Known rows, with every step that occurs:
muzap ruvu pakeru: [-0.72,2.16,1.05,-0.23,-2.31,-1.27,3.46,2.27,-1.55,-0.92,0.07,2.36,3.46,-1.50,0.13,-2.76,-2.94,0.93,0.02,-2.72,2.43,0.86]
muzap ruvu nebu fevog: [-2.82,3.60,-1.27,-0.90,-3.19,-2.04,2.20,0.63,-0.16,2.33,3.40,2.57,1.89,-0.32,1.90,-2.90,0.31,0.85,-0.74,-1.73,1.46,0.93]
nebu ruvu pakeru fevog: [-1.79,2.42,1.78,1.76,-0.67,-3.85,3.42,-0.60,-0.92,0.79,0.15,1.46,2.22,-2.57,-2.47,-2.41,-3.74,1.61,1.85,-0.61,1.56,-0.40]
pakeru fevog: [-2.51,2.72,0.16,1.57,-1.03,-1.89,1.53,-0.97,-2.17,3.61,1.46,3.86,2.44,-1.83,-3.14,-3.03,-2.96,0.12,-0.09,-1.87,0.74,-1.82]
fevog nebu besu: [-0.10,1.31,0.55,0.15,-0.96,-0.86,2.19,1.00,-0.29,4.06,3.09,4.42,2.92,-0.38,0.01,-1.75,-0.58,0.33,-0.86,0.29,3.25,-0.16]
besu muzap ruvu pakeru fevog nebu fekon: [-1.04,0.21,1.59,-1.07,-1.64,-1.26,2.71,-0.21,0.35,-0.35,0.87,2.74,-1.77,-0.24,1.39,-2.71,-2.13,3.81,-0.55,-0.87,1.73,0.95]
besu muzap ruvu nebu fevog: [-3.85,2.99,-1.29,-2.03,-3.10,-3.86,2.01,-0.16,0.13,0.35,4.03,2.69,0.20,0.80,1.43,-3.41,0.45,0.82,-1.14,-2.76,2.56,0.83]
fevog nebu: [-0.11,2.15,1.05,0.32,-0.54,0.64,1.39,-0.31,-2.23,2.93,1.72,4.06,1.82,-1.04,-0.20,-2.50,-1.97,0.49,-0.27,-0.61,2.49,-0.42]
ruvu nebu fevog: [-2.61,3.16,-1.14,-0.22,-1.97,-2.75,1.58,-1.13,-1.09,3.59,3.22,3.18,1.39,-1.79,0.02,-3.70,0.95,0.34,-1.17,-1.23,2.39,-0.06]
besu nebu: [-1.25,2.62,0.25,0.29,0.18,-1.17,1.71,-0.40,-0.72,2.20,2.66,2.92,2.48,-0.89,-1.07,-2.79,-1.55,-1.36,0.79,-1.69,2.32,-1.33]
nebu besu: [-1.43,1.80,-0.17,0.05,-1.46,-3.33,2.66,1.35,-0.33,3.73,2.86,3.91,3.95,-1.51,-1.16,-2.13,-0.74,-0.58,-1.10,-1.29,3.07,-0.91]
muzap besu: [-0.88,1.59,0.94,0.35,-2.22,-2.23,1.62,0.68,-1.73,2.20,2.62,4.56,3.07,-1.36,-0.57,-2.19,-2.37,-0.38,-1.05,-2.05,4.18,-1.55]
besu muzap ruvu: [-2.66,2.35,0.12,-1.38,-2.23,-2.97,2.26,1.12,-1.19,-0.61,2.40,3.11,1.82,0.47,0.03,-2.63,-2.69,0.14,-0.45,-3.69,2.56,-0.24]
besu tesi: [-1.96,2.19,0.02,-1.16,-0.35,-1.93,1.83,0.83,-1.39,2.41,2.05,3.13,2.07,-1.22,0.31,-2.95,-0.90,-0.39,-0.46,-2.56,4.82,-1.02]
ruvu pakeru fevog: [-1.53,1.79,1.02,1.65,-0.84,-2.10,2.56,-0.68,-2.29,1.35,-0.22,3.17,2.31,-2.76,-3.54,-3.68,-2.94,1.05,0.08,-1.82,1.72,-1.05]
nebu ruvu muzap besu tesi: [-0.62,2.29,1.73,-1.32,-1.43,-5.71,3.55,0.99,1.12,0.42,3.24,2.19,1.32,-0.40,2.27,-1.77,-0.81,-0.02,-0.36,-0.51,6.09,-1.07]
pakeru fevog nebu: [-1.22,2.14,0.90,1.62,-0.40,0.56,1.07,-1.42,-2.05,3.97,1.72,4.44,1.37,-0.75,-1.96,-2.63,-2.78,1.18,0.17,-0.27,0.85,-1.06]
ruvu pakeru fevog tesi: [-2.58,1.92,1.66,-1.00,-1.59,-1.09,3.66,-0.58,-1.69,1.30,-0.38,2.47,2.67,-2.88,-2.22,-3.11,-3.02,1.62,-0.42,-0.47,3.44,0.22]
besu nebu ruvu pakeru fevog: [-1.68,2.35,1.60,1.59,0.53,-3.11,3.38,-1.16,0.68,0.23,1.27,0.82,1.68,-1.34,-2.24,-2.29,-3.18,0.68,3.14,-0.07,1.55,-0.67]
ruvu nebu: [-1.77,3.36,-0.85,1.06,-0.94,-1.68,0.42,-0.01,-1.48,2.88,2.63,3.57,1.16,-2.04,-0.31,-3.42,-0.08,0.50,-0.49,-1.64,3.55,-0.39]
nebu ruvu pakeru: [-0.74,2.39,1.84,0.48,-0.80,-3.75,3.64,0.59,-1.05,-0.33,0.26,1.14,2.77,-2.83,-0.62,-2.25,-3.01,1.02,1.30,-0.93,3.18,0.31]
ruvu muzap besu nebu fekon: [0.69,1.25,1.27,-0.87,-1.35,-3.56,2.77,-0.61,1.81,1.96,3.32,3.00,-0.02,-1.51,2.08,-2.61,0.34,-0.13,-1.84,0.12,3.51,-1.68]
fevog nebu ruvu muzap besu tesi: [0.76,1.86,2.54,-1.38,-0.91,-3.25,3.13,0.54,1.25,0.76,3.34,2.64,0.18,0.68,3.44,-1.34,-0.76,0.95,-0.02,1.00,6.20,-0.34]
fevog pakeru: [-1.87,1.10,0.93,0.25,-0.01,-2.43,2.56,1.32,-2.26,1.25,0.78,3.00,2.88,-2.62,-1.54,-3.12,-2.02,-0.84,0.00,-2.77,2.29,0.11]

Rows:
[-0.35,1.35,1.83,1.65,-0.24,0.35,2.13,-1.06,-2.19,1.65,0.05,3.70,1.26,-1.64,-2.27,-3.32,-2.84,1.94,0.37,-0.38,1.71,-0.26] | ruvu pakeru fevog nebu
[-2.59,1.60,-0.36,-1.61,-2.62,-4.46,3.13,2.32,0.90,0.48,3.75,3.49,2.72,1.13,0.24,-1.83,-1.28,-0.07,-1.07,-2.75,3.30,-0.02] | nebu besu muzap ruvu
[-2.82,0.73,0.34,-0.42,-2.35,-4.75,3.95,1.59,0.97,-0.72,1.99,3.07,2.00,0.55,-1.90,-2.77,-2.03,1.36,-0.40,-2.43,2.60,0.06] | nebu besu muzap ruvu pakeru fevog
[-1.74,1.52,0.93,-1.36,-2.13,-3.17,3.27,1.48,-1.24,-2.90,0.65,2.48,1.74,-0.39,-0.32,-3.28,-2.64,0.84,-0.37,-3.73,3.56,0.58] | besu muzap ruvu pakeru
[-0.48,3.86,1.25,0.23,0.04,-4.36,3.62,-0.84,1.14,0.54,2.74,1.04,1.56,-0.98,0.06,-2.23,-1.46,-0.94,1.43,0.20,1.86,-1.06] | besu nebu ruvu muzap
[-0.99,0.48,0.85,-0.82,-1.20,-0.64,3.82,2.74,1.73,1.35,1.97,3.03,1.71,1.36,1.29,-1.96,-0.71,2.30,0.27,-0.26,4.04,1.04] | muzap ruvu pakeru fevog nebu besu tesi
[-2.51,2.47,2.37,-1.01,-0.11,-2.03,4.53,-1.14,1.25,0.20,1.05,0.00,2.00,-1.45,-1.09,-1.76,-3.18,1.48,2.53,1.27,3.24,0.57] | besu nebu ruvu pakeru fevog tesi
[-2.99,1.66,-0.52,-0.33,-0.79,-3.34,2.39,0.01,-0.90,2.12,2.43,2.55,1.18,-2.29,-0.21,-3.96,1.18,-0.08,-0.67,-1.75,2.20,1.12] | ruvu nebu fevog pakeru
[-0.35,1.94,2.40,-0.12,-0.83,-3.33,2.85,-0.61,1.41,1.82,3.40,3.07,-0.43,0.90,1.65,-1.57,-1.41,1.56,0.46,1.34,4.59,-1.12] | pakeru fevog nebu ruvu muzap besu tesi
[-2.71,2.39,1.50,-1.66,-2.88,-0.41,4.37,1.20,-0.76,0.08,-0.14,1.93,3.25,-1.38,-0.48,-2.41,-3.72,2.32,-0.06,-0.90,2.63,1.31] | muzap ruvu pakeru fevog tesi
[-1.86,2.94,-1.50,0.17,-2.64,-2.51,1.99,2.99,1.53,2.78,4.11,3.39,2.51,0.06,1.68,-1.91,0.61,0.96,-0.69,-1.08,3.38,0.85] | muzap ruvu nebu besu
[-2.99,3.12,-1.04,-0.74,-2.25,-2.93,0.89,1.00,-0.27,-0.45,3.42,3.19,-0.01,0.61,1.15,-3.11,-0.52,1.00,-0.49,-3.09,3.74,0.46] | besu muzap ruvu nebu
[-2.21,2.39,-0.02,-1.00,-0.85,-2.12,2.83,-1.52,-0.36,2.92,3.18,2.42,2.71,-0.59,-0.76,-3.10,-0.67,-1.58,0.17,-1.39,1.11,-1.04] | besu nebu fevog
[0.19,2.15,1.27,0.03,-1.09,-3.04,2.68,-0.39,0.48,0.85,3.32,3.66,1.95,-0.19,-0.21,-2.89,-0.85,-1.56,-0.82,-0.89,3.79,-2.10] | ruvu muzap besu nebu
[-0.70,1.50,0.88,0.19,-0.88,-1.51,1.59,0.05,-0.07,1.78,3.62,3.85,2.56,-0.08,-0.38,-2.08,-1.66,-1.26,0.13,-1.56,4.12,-1.76] | muzap besu nebu
[-1.86,3.74,-0.99,0.50,-2.28,-0.99,1.08,1.76,-0.50,1.56,2.68,3.03,1.55,-0.58,1.40,-2.61,-0.76,1.09,-0.11,-2.13,2.61,0.63] | muzap ruvu nebu
[1.28,2.23,2.88,0.21,-1.66,-3.07,2.97,-0.19,0.19,0.97,2.94,3.17,1.14,-0.30,1.72,-1.24,-1.95,0.90,-0.13,1.44,3.82,-0.44] | fevog nebu ruvu muzap besu
[-2.79,0.93,0.66,-1.02,-0.88,-3.48,3.60,0.24,-1.86,2.02,1.33,2.54,2.96,-2.39,-1.30,-3.44,-1.00,-1.05,-0.69,-2.33,1.08,0.41] | nebu fevog pakeru
[-1.29,1.05,0.38,-1.73,-2.10,-2.07,2.72,2.01,0.88,0.84,3.96,4.06,1.64,2.29,1.37,-1.49,-1.02,0.88,-0.73,-1.22,3.36,0.77] | fevog nebu besu muzap ruvu
[0.70,1.91,2.66,0.42,-0.32,-1.29,3.15,0.17,-0.97,0.03,0.44,1.64,1.73,-1.81,0.48,-1.80,-2.82,1.91,1.62,0.56,3.33,1.07] | fevog nebu ruvu pakeru
[-1.02,1.27,2.35,1.54,-0.48,-3.53,3.20,-0.62,1.36,-0.13,2.28,1.75,1.80,-0.53,-1.42,-1.65,-3.27,0.78,2.56,0.00,3.30,-1.08] | muzap besu nebu ruvu pakeru fevog
[-1.81,2.47,-1.30,0.80,-1.37,-3.24,1.37,1.21,0.58,3.96,3.93,3.94,2.04,-1.38,-0.04,-2.61,1.40,0.32,-1.17,-0.71,4.22,-0.17] | ruvu nebu besu
[-0.03,0.79,1.70,0.02,-1.81,0.60,2.96,0.53,0.13,1.70,0.21,2.59,-0.12,-1.40,1.85,-2.29,-2.37,3.96,-0.21,0.22,0.62,1.15] | muzap ruvu pakeru fevog nebu fekon
